Each row was made from one path, in order. Every step used is in the known rows, and no mark comes twice. Write each row's path.
Known rows
vemi, ruled, litip: [ -0.3   1.9  14.9   4.9  27.6  -2.4  12.6 -16.9   0.9 -43.4  -8.2  17.6
  -7.9  -7.4   6.6  12.6  -5.1  -5.4 -31.6  22.0   9.3   9.3  14.6]
noru, vemi, binaf, ropif, nulu: [ -8.1  -1.0  43.3  29.7  -4.5  10.3  14.6  34.8  13.8 -51.0  23.3  13.8
  -6.5  -5.3  -0.9  17.7  36.8 -23.8  56.5  28.1 -26.5 -18.8  -7.8]
vemi, ruled: [  2.9  11.3  18.8  10.1  11.8   7.6   2.8  -6.1   1.4 -26.0  10.1  27.3
 -15.1  -3.4  17.0   5.2   8.3   8.2 -25.9  19.7  -5.9  12.9  30.3]
noru, vemi, binaf, ropif: [-10.7  -4.9  39.9  16.1  -4.8   1.0  16.8  35.0  -7.2 -53.1  12.9   5.3
 -18.8 -23.6   5.2  27.7  23.9  -9.2  37.3  20.2 -15.5 -17.9  -0.9]
litip, kaluf, keko: [ 15.6  -3.3  30.6  23.5  25.2  -0.1 -13.7   4.1 -15.0 -25.1  -6.4  10.7
   9.0  21.4  36.0  -9.8 -11.6  20.4 -20.8  -8.1   7.1  24.2  48.8]
neve, vemi, binaf, ropif: [ -6.9 -17.1  26.0  23.0  -4.5 -18.3   1.8   7.1 -14.5 -42.8  31.9  24.5
 -26.2  10.0 -24.5  27.8  18.6  -9.2  18.9  18.8 -28.2  17.6  19.3]
nulu, ropif, noru, vemi, binaf: [-41.8  20.5  12.0  12.8 -27.0  23.3  21.7  29.0  24.6 -20.3   2.0 -13.1
 -29.9 -15.7  25.1   8.7  37.7  14.6  43.9 -19.8 -11.2 -12.5 -20.1]
ropif, noru, vemi, ruled, litip, kaluf, keko: [ 20.2   3.6  23.7   0.4  30.2 -10.9 -20.3 -19.6  22.1 -22.8 -48.0   0.9
  27.7 -10.2  38.1  11.9  -4.3   3.7  -8.2  -2.3  36.3  13.0   7.9]
binaf, vemi, noru: [-24.9   1.5  18.4  -5.2   7.2   0.1   4.0  12.7  11.1 -14.8  32.6  18.7
 -38.2  19.7  11.1   9.8  18.5  -4.7  -1.3  -2.7  -8.6   9.2  20.8]
ropif, binaf, vemi, ruled, litip: [-17.4 -28.4   6.1 -12.2  22.9 -21.4  -7.8  -4.0  18.7 -41.2   5.6   7.1
 -17.0  -1.9 -28.6   6.7  10.8  -6.1   2.5  18.0   7.5   3.7  -9.2]
binaf, ropif, nulu, vemi, ruled, litip: [  5.9   1.5  20.3   7.9  -1.9   9.7  31.4  -6.1  19.5 -43.3  -6.6  18.3
  20.5  -4.2 -18.1  13.5   8.4 -17.9   5.1  40.0  -4.0  -7.0   2.7]
keko, kaluf: [  4.6   7.3   1.8  31.8  17.5  25.9   6.0  17.5  -6.9 -44.6  16.6   1.8
 -24.9  -0.6  16.7  -9.1   5.9   3.9 -14.9   3.5   2.5  11.3   8.0]
binaf, vemi, ruled, litip: [-14.4 -16.4   8.3  -8.0  19.0 -11.8   4.6 -11.9  19.4 -41.0   4.2  17.6
 -16.8  -4.6  -5.5  10.0   2.0 -10.7 -15.9  18.5  15.0   9.8   3.0]
noru, ropif, binaf, vemi, ruled, litip: [-27.4 -21.1  -2.1 -14.0  25.1 -15.1   4.6  -4.8  16.8 -48.5   9.6   5.6
 -16.5 -17.7 -28.0  36.5  39.1   3.6  -5.0  25.7  11.9   0.5 -16.2]
nulu, vemi, ruled: [ -1.4  24.1   7.8  -0.3  -6.6  17.0   8.0  -5.4   4.6 -13.8   7.2  15.1
  -8.4  -5.1  14.7   6.5   9.6  21.8 -20.1  23.2  -9.2   4.5  22.9]
nulu, vemi: [-15.8  25.4   6.4  18.4  -3.3  16.3  22.7  18.2 -11.5 -24.0  15.5  -5.1
 -15.0   2.6  22.5   3.5  15.2  23.8 -16.3   9.5 -10.4  -1.5  18.3]
vemi, binaf, ropif: [-10.0  -4.1  35.4  16.3  -4.5   1.7  16.8  22.2 -14.5 -54.6  25.7  20.4
 -24.8  -4.2  -9.1  19.5  11.5  -3.5  22.7  16.0 -24.5  -1.6  16.9]
binaf, ropif, nulu: [ -2.5  -2.2  34.3  40.9   7.2  11.6  27.6  28.0   2.1 -49.8  21.7  18.6
  -2.5  11.2   1.2   0.2  25.9 -16.4  11.5  18.5 -18.9   0.9  21.6]
vemi, noru, ropif, nulu: [-19.5  30.8  18.4  20.3  18.4  24.8  22.6   7.4   8.2 -20.9  33.1  28.0
 -16.4  20.4  17.3  34.2  51.9  -4.7  -6.4  15.9 -18.3   3.5  18.8]
ruled, litip, kaluf: [ -0.3 -12.7  18.4  17.8  30.1   0.9  12.9   1.5  -1.9 -54.7 -16.3  -9.0
  -5.2  -0.5  18.1  -5.4 -10.3   3.4 -23.6   0.1  18.5  25.0  16.9]
binaf, vemi, ruled, litip, kaluf, keko: [ 13.3 -31.6  21.7 -13.6  28.9 -19.3 -24.2 -25.7  18.2 -29.1 -19.4  22.6
  13.9  11.9   6.1  -1.9 -22.1  -2.3 -16.8   4.9  28.6  27.0  26.4]
neve, vemi, ruled, litip, kaluf, keko: [ 29.3 -26.2  17.9   8.2  36.3 -30.3 -33.3 -45.0  -1.5 -21.2 -27.5  27.6
  21.9  23.3   2.2   9.0 -23.4  -2.4 -37.4  13.8  19.4  44.7  39.2]
ruled, vemi: [-19.1  28.1  10.7  24.5   3.8  11.3  12.8   5.7 -21.6 -23.0  11.9  -5.9
 -22.7 -16.8  28.7  -7.5   4.0  30.9  -8.9 -10.7  -2.1   4.6  -2.1]
binaf, ropif, nulu, vemi, ruled, litip, kaluf, keko: [ 33.5 -13.8  34.9   3.8   8.5   2.4   1.8 -20.3  17.9 -32.5 -31.1  23.9
  51.0  12.3  -6.6   1.8 -16.8 -10.2   4.7  27.6  11.1  10.4  25.4]
nulu, ropif, binaf, vemi, ruled: [-31.2 -27.8   7.6 -13.0 -17.3   6.8  -0.5  13.8  31.9 -14.1  11.5   8.8
 -28.7  -1.2 -20.4 -15.6  24.9  14.0  18.1  -2.7  -8.3   3.4   1.8]
litip, kaluf: [  3.0  -4.0  22.6  22.9  14.9  11.2   0.9  11.7  -1.7 -38.5   2.3   0.6
 -14.9   4.1  29.0 -14.1   3.0  18.6 -17.7  -3.2   2.1  29.4  32.5]

Write each row's path
[ -9.6  -5.9  12.1  -5.8  -5.2  18.8  14.3  -5.2  48.7 -27.0 -52.4 -18.3
   2.4 -30.8  28.8  -6.2  10.7   7.8   4.5 -14.8  33.7  13.9 -14.7]	nulu, ropif, noru, vemi, ruled, litip, kaluf
[-21.1  22.8  10.9  41.8  18.8  22.7  26.0  16.7   3.6 -41.8  30.9  14.9
  -9.1   8.6  19.0  22.1  56.1   5.4  -9.2  19.1 -14.1   3.1  12.3]	noru, ropif, nulu
[ 27.7 -15.2  38.5  -2.0  21.3 -17.0  -7.6  -9.4  19.1 -39.1 -50.9   3.9
  35.2 -21.5  21.8  20.6  -6.5  -8.1   3.5   3.7  36.0   7.6  10.6]	binaf, ropif, noru, vemi, ruled, litip, kaluf, keko
[-12.4  10.6  26.0  26.5  -0.1   2.6  25.0  39.2   4.4 -44.0  -0.4 -13.1
 -11.7 -26.1  30.0  22.3  37.2  -1.1  16.8  -0.6   5.1 -10.6  -1.5]	binaf, ropif, noru, vemi
[ -4.1  28.7  13.3  10.9   5.4   7.5  -1.1   2.8  22.6 -17.4  -3.6   5.5
 -11.8 -21.1  37.8  14.5  33.3  10.0  -1.7   6.7   5.6  -0.6  -0.7]	ropif, noru, vemi, ruled
[ 27.0 -13.7  28.9   0.6  36.4 -10.9 -15.1 -29.6   0.0 -31.6 -33.0  23.2
  24.4   9.3  18.0   1.0 -30.2   2.8 -32.8  10.0  23.4  26.5  38.4]	vemi, ruled, litip, kaluf, keko
[ 15.5  11.6  11.9   3.7  20.0  12.4   1.6 -31.1  19.8 -23.4 -23.4  20.0
  45.1  10.4  10.0  23.2  13.0  10.8 -15.8  27.7  15.5  12.7  16.3]	noru, ropif, nulu, vemi, ruled, litip, kaluf, keko
[-13.8  16.5  31.7  27.6 -16.1  15.4  12.9   8.7  -3.2 -38.4  28.6  17.4
 -12.7 -10.4 -11.1   1.2  15.1   3.0  55.0   8.1 -28.1  -4.2 -17.6]	ruled, vemi, binaf, ropif, nulu
[-24.2 -12.0   1.3  -9.3  10.3  -4.1  -8.2   5.2  16.5 -31.1  28.9  16.2
 -25.6 -11.7 -16.3  28.3  53.3  18.2   0.8  20.8  -4.4   3.4  -0.6]	noru, ropif, binaf, vemi, ruled
[ -8.8  37.0   1.8  12.4  -3.1  32.0  20.4  -7.1  21.5 -17.7  19.4  24.4
   4.2  -1.8   9.7  26.7  51.3  16.6  -9.2  35.8 -14.5   0.3   7.1]	noru, ropif, nulu, vemi, ruled
[-12.7  37.0  17.1  11.5  -4.1  27.2  17.4   8.3  13.0  -2.1  27.0  17.0
  -9.8  32.7  14.1   6.0  24.4  -1.3   7.0  14.4 -26.1  -1.8  16.6]	ropif, nulu, vemi, noru
[-32.7  -9.5  12.2  19.1  -5.2  16.1  22.1  34.3  -1.8 -28.1   7.1 -12.7
 -25.0   3.4  -0.9 -14.7  22.5  22.3   7.5 -11.8 -15.1  -3.3  10.6]	nulu, ropif, binaf
[-36.6  18.8   9.0  23.2 -15.7  23.8  31.7  35.5  21.0 -18.6  -9.5 -25.3
 -21.7 -18.1  41.7  -1.4  38.6  16.7  12.6 -24.9   5.4  -9.1  -9.1]	nulu, ropif, noru, vemi
[-10.8 -36.0   2.8 -20.0  24.4 -10.0 -10.1 -11.5  27.7 -49.9  -6.1   1.7
  -7.7 -17.6 -24.0  21.9  30.1  10.2  -2.8  15.7  22.3  20.9  -9.4]	noru, ropif, binaf, vemi, ruled, litip, kaluf
[-27.8 -10.5  17.1 -10.4   8.9  -8.7  -8.5  21.7   8.4 -15.7  34.3   8.5
 -40.3  21.6 -11.5   7.6  26.5  -0.6  17.5  -2.1 -16.1   3.5   8.6]	ropif, binaf, vemi, noru
[-23.9  36.8   0.0  31.7  -1.1  30.7  34.3  17.0   5.8 -28.0  27.8   2.4
  -1.7   5.1  17.1  24.6  56.5  18.6  -3.3  22.8 -16.7  -5.0   4.2]	noru, ropif, nulu, vemi
[ -1.5   0.3  24.9   3.7  11.5  -8.6  21.9   4.7  18.5 -49.9 -25.7  -2.1
   4.5 -37.1  11.2  32.0  18.7 -17.3   5.3  16.4  22.2  -9.2 -13.1]	binaf, ropif, noru, vemi, ruled, litip
[-10.2  -6.3  12.1  -2.9   4.5  -0.9  -6.2  -1.4  20.5 -23.9  22.7  27.9
 -26.6  -0.3   4.3   0.2  16.8   3.1 -10.7  15.0  -1.8  13.5  18.0]	binaf, vemi, ruled
[-14.1   8.5  24.9   6.6 -22.3  10.2  25.0  21.9 -11.4 -41.9  23.0   7.9
 -17.0  -7.5 -11.0  22.4  12.7   9.7  29.0  19.2 -26.0 -10.1   8.7]	nulu, vemi, binaf, ropif
[-16.4  11.4  29.0  12.2 -17.3   5.8  14.1   9.5 -21.3 -42.0  20.1  10.0
 -24.6 -26.6  -5.6  10.0   2.4  16.6  35.5  -0.4 -18.5  -4.2 -10.2]	ruled, vemi, binaf, ropif
[ -8.6   7.1  15.9  13.8  14.2 -10.7  -3.1  -5.2  -9.0  -5.7  26.4  23.6
 -31.7  30.9   8.0  20.4  17.5  -6.4 -21.6   5.9 -16.2  26.8  34.1]	neve, vemi, noru
[ 10.2  10.8  24.8  13.6 -15.7  20.7  18.9   3.8  20.9 -27.5  13.1  28.3
  11.2  -1.1  -7.0   4.6  22.3  -3.8  10.7  36.6 -19.0  -2.4  17.3]	binaf, ropif, nulu, vemi, ruled
